Each row was made from one small tree. The marks that hang from a mark follow it in brackets, in the order of their numbers. Every link used is in the known rows. Write each row's tree.
Known rows
z_105(z_28 z_597(z_312)): [-34.3  27.0 -31.0  10.7  14.5  -0.5  -5.5  29.1  14.8 -39.7   2.3   8.8
   8.5  24.7  34.5   0.4 -24.9]
z_312(z_28(z_818(z_597(z_105))) z_349(z_392)): [ 22.0 -19.5  37.3 -19.8 -12.9  -9.4   1.8   8.6 -18.4  35.8 -10.6   2.6
 -10.3 -14.5 -18.8  -9.4  29.7]
z_349(z_392): [  4.0  -3.9   8.7 -15.2  14.3  -2.8   6.3  20.6  24.1 -25.7   4.3  -6.9
  21.2   2.8   3.1 -10.3   1.8]
z_597(z_105(z_28(z_818)) z_312): [-38.8   2.7 -10.4  30.5 -29.6  -3.9 -22.8   7.7   0.7  20.6  23.1 -42.3
 -18.7  46.3 -15.5  12.4 -17.4]
z_392(z_349(z_312(z_28(z_818)))): [  9.1 -20.5 -12.3  11.1  10.4  13.5  23.0   6.0  15.3  13.0  15.4  13.5
  -5.0  -8.6 -30.2   2.9  16.0]
z_312(z_28(z_818(z_597)) z_349(z_392)): [ 37.7   1.8  26.9 -20.7  -5.5 -14.1   9.9  -9.0  -7.8  15.9 -23.3  19.7
  -9.4 -34.2 -10.6 -19.7  33.2]
z_349(z_312(z_28) z_392): [  9.8 -13.2  -0.5 -17.6  21.9  -4.4  21.9 -14.5   5.1 -22.2  -5.5  16.0
  15.2 -32.2   5.3 -10.2  19.5]
z_105(z_28 z_597): [-24.5  26.0 -28.7   8.9   7.5  11.1   3.3  55.2  30.5 -26.9 -13.1  19.4
   7.1  31.3  19.6 -23.2 -30.8]
z_392(z_349(z_312)): [ -1.5 -30.7 -21.2  10.0  35.4  17.5  26.9  22.5  28.9 -20.5  37.3   2.7
  20.0   1.8 -20.0   7.0 -12.5]
z_312(z_28(z_818) z_349(z_392)): [ 27.7  -3.6  20.3 -34.0   3.6 -14.9  10.3 -15.5   9.3   7.9  -2.0  20.6
   2.4 -23.7   9.0  -2.4  43.0]
z_818(z_28 z_597(z_105 z_312)): [-14.6  -4.4   3.9  29.3 -17.6   3.2 -30.3   4.7 -19.7  12.5 -14.8 -42.0
  12.9  32.7 -34.0   7.3 -31.5]
z_392(z_349(z_312(z_28(z_818(z_597))))): [ 18.8 -14.5  -6.5  23.6   1.2  14.0  22.4   9.8  -2.9  20.8  -3.4  12.1
 -16.5 -20.4 -50.1 -14.4   6.2]
z_312(z_28(z_818(z_597))): [ 21.1  19.1   6.0  15.6 -30.8  20.5   2.3   3.3   2.2  23.4 -41.8   1.2
 -24.0  -9.1 -25.9 -31.6  -8.2]
z_818(z_28 z_597(z_105 z_312(z_349))): [ -2.8 -13.3   6.0  10.7  -4.8  -5.9 -21.1 -15.6 -18.3  13.7  -2.0 -26.2
  18.9  16.2 -19.2  17.0 -18.4]
z_105(z_28 z_597(z_312(z_349))): [-21.8  18.0 -29.4  -9.8  27.9  -8.6   4.1   7.3  13.3 -37.8  16.8  26.4
  13.6   8.4  48.9  10.9 -12.6]
z_312(z_28(z_818(z_597(z_105)))): [  5.2  -2.3  17.1  16.6 -36.4  27.2  -6.6  20.8  -9.9  40.9 -29.6 -15.9
 -24.8  11.4 -33.2 -20.9 -13.7]
z_105(z_28(z_818) z_597(z_312(z_349))): [-13.4  21.1 -19.9   5.3   4.7 -20.3  -7.4  12.5   4.0  -9.5  14.0  18.7
  -5.2  19.2  25.5   7.1  -6.2]
z_28(z_818(z_597)): [ 21.8  13.3   5.0  29.6 -28.0  13.3  -4.0  23.3   5.5  18.8 -24.5 -17.5
 -18.2  12.5 -41.0 -32.8 -29.9]
z_312(z_28): [  0.8   9.9  -9.4 -11.4   1.7  31.9  13.0  -8.4  27.6 -14.2 -18.5  10.6
   6.9  -8.3  18.1 -10.8  -5.0]
z_818(z_28 z_597(z_312)): [  0.0  17.0  -8.4  28.3 -13.1  -3.5 -21.9 -14.3  -8.8  -4.4 -28.3 -24.7
  14.5  11.2 -26.1  -4.0 -28.2]

Write each row's tree
[ 16.8  -7.2  11.8 -48.1  25.0  -3.6  21.0 -21.2  18.7 -20.1   0.9  28.8
  21.5 -34.6  32.0   1.3  36.4]
z_312(z_28 z_349(z_392))
[ 24.5   4.1   2.6 -15.6  -8.4  11.9  10.1 -23.2  18.6  15.8  -7.4  19.6
  -6.6 -13.2   9.2  -2.9  14.7]
z_312(z_28(z_818) z_349)
[-25.9 -12.3  -0.8  -9.5   2.3  25.0  -3.1 -18.4  -0.3  -7.2   9.9 -15.4
   8.0   5.8  23.8  22.3  -6.1]
z_597(z_105 z_312(z_28))
[  8.3 -16.6  16.3  13.8 -13.6  -1.6 -12.4  -5.6 -22.3  25.4  18.2 -26.5
 -12.5  12.0 -19.8  12.9 -17.4]
z_28(z_818(z_597(z_105 z_312(z_349))))
[-24.8  29.9 -24.2  23.2  -8.4 -12.3 -16.0  34.7   4.6  -9.6  -0.5   3.0
 -11.1  34.6  10.4  -4.0 -19.8]
z_105(z_28(z_818) z_597(z_312))
[-25.4  -5.1  -6.5  10.3 -16.7 -12.4 -13.8 -12.8   0.9  20.9  36.3 -25.3
 -12.7  29.7  -0.8  23.9  -3.2]
z_597(z_105(z_28(z_818)) z_312(z_349))
[-31.4 -17.0   1.0 -22.2  17.4 -26.7  -3.4 -11.1   1.4 -14.4  44.8 -16.4
  14.9  10.0  23.8  27.1  20.0]
z_597(z_105(z_28) z_312(z_349(z_392)))
[ -2.8  18.7  -6.2   0.5   1.8   4.8  -7.8  15.9  -5.8  -9.5 -16.1  20.3
  -4.0   4.3  25.8   3.4  -1.1]
z_105(z_597(z_312(z_28(z_818))))
[  3.1   0.9  -8.8 -30.2  23.1  11.2  14.1 -57.8  10.4 -24.3  11.9  18.6
  14.8 -31.3  47.0  23.9  13.7]
z_597(z_312(z_28 z_349))
[ 20.4  -8.5   7.8  -1.4  -0.6 -16.2   9.3  -6.2  -5.0   7.4  -7.5   8.4
  -3.6 -20.7 -19.1 -14.2  25.6]
z_349(z_312(z_28(z_818)) z_392)
[  5.0  -1.4   6.8 -51.0  48.3 -17.8  10.9  -2.8  -5.8 -45.5   5.9  47.9
  29.9 -31.2  64.8  18.7  34.9]
z_105(z_597(z_312(z_28 z_349(z_392))))
[ 14.7 -23.9  24.7  13.1 -16.8 -10.6   1.5  17.2 -32.4  32.9 -16.4  -9.2
 -16.7 -12.1 -47.0 -20.4  11.3]
z_349(z_312(z_28(z_818(z_597(z_105)))) z_392)
[-35.6  -9.4 -16.9  -4.9   5.5  -0.1  -3.2 -18.9  10.5  -7.6  40.8 -18.1
   6.0  19.9  24.1  26.8  -8.6]
z_597(z_105(z_28) z_312(z_349))
[  5.6  13.7   3.1   2.9  -8.3 -43.5  -6.4 -17.9 -13.8   3.3  10.1  -9.0
 -14.6 -12.3 -12.6  -3.7  21.3]
z_105(z_28(z_818(z_597(z_312(z_349(z_392))))))
[-12.3  15.1 -13.3 -14.6  24.8  16.6   2.6   8.0   3.5 -38.3 -12.8  29.2
  15.7  -5.1  49.4   6.8  -8.1]
z_105(z_597(z_312(z_28)))
[ -1.5  29.9 -12.9  40.5 -40.5   4.0  -6.3  20.7  11.1  25.0 -25.7 -17.7
 -30.5  20.5 -41.1 -38.7 -25.4]
z_105(z_28(z_818(z_597)))
[ -6.1  -4.9   6.4  28.9 -27.4  14.7 -23.1  32.7  -1.7  24.1 -31.4 -34.4
  11.9  39.8 -47.8 -17.0 -37.2]
z_818(z_28 z_597(z_105))
[-15.7  -6.3   5.8   3.9  -6.5  26.1  -2.9 -13.1 -17.4   1.3 -10.9 -16.7
  -3.6  -4.8   4.6   5.4 -14.6]
z_818(z_597(z_105 z_312(z_28)))
[ 27.9  -3.4  21.3  -6.5   4.6 -34.8  -3.4 -15.3 -20.4  -0.7  11.0  -7.8
  -3.5 -19.9 -11.6   3.6  17.4]
z_28(z_818(z_597(z_312(z_349(z_392)))))
[-21.6 -11.6   7.9  -9.7   6.9 -27.0  -4.2  -7.2 -15.4  -6.8  24.3 -17.6
   3.2  -1.0   3.3  10.6  10.9]
z_818(z_597(z_105(z_28) z_312(z_349(z_392))))
[ -4.5  -7.8  12.2  31.4 -26.8   6.0 -21.4  16.1 -22.7  24.8   3.9 -43.2
 -18.3  26.4 -34.9   1.7 -30.1]
z_28(z_818(z_597(z_105 z_312)))
[ 17.6 -11.2  19.4  -3.0 -23.3  18.4   1.9  -0.1  -9.1  42.1 -14.3  -0.1
 -20.2  -3.9 -18.7 -11.4  -0.1]
z_312(z_28(z_818(z_597(z_105))) z_349)
[ 10.1  12.9   1.7  28.5 -20.0   0.8 -12.7  -5.1 -11.1   6.4  -8.2 -26.0
 -17.3   5.5 -27.5  -9.6 -25.5]
z_28(z_818(z_597(z_312)))
[ -1.6 -24.6 -20.4  -4.2  33.0  25.1  34.0  -0.4  24.5 -16.4  20.2  21.2
  14.9 -18.8  -4.7   6.9   9.2]
z_392(z_349(z_312(z_28)))
[ 14.3   4.7  -1.6 -15.8  -0.5  -0.3   2.6 -50.5   0.4   3.5   8.4   9.9
  -4.9 -20.1  24.0  20.7  20.5]
z_597(z_312(z_28(z_818) z_349))
[  0.5   6.3  -9.8 -33.1  36.7   7.9  12.2 -10.1   2.9 -37.8   1.3  44.7
  21.1 -20.5  65.0  17.0   6.4]
z_105(z_597(z_312(z_28 z_349)))
[ 15.0   1.5  15.1 -36.1  25.2 -29.5   0.8   3.9 -15.5 -16.8   3.2  39.9
  10.1 -21.2  40.8  15.1  40.3]
z_105(z_597(z_312(z_28(z_818) z_349(z_392))))
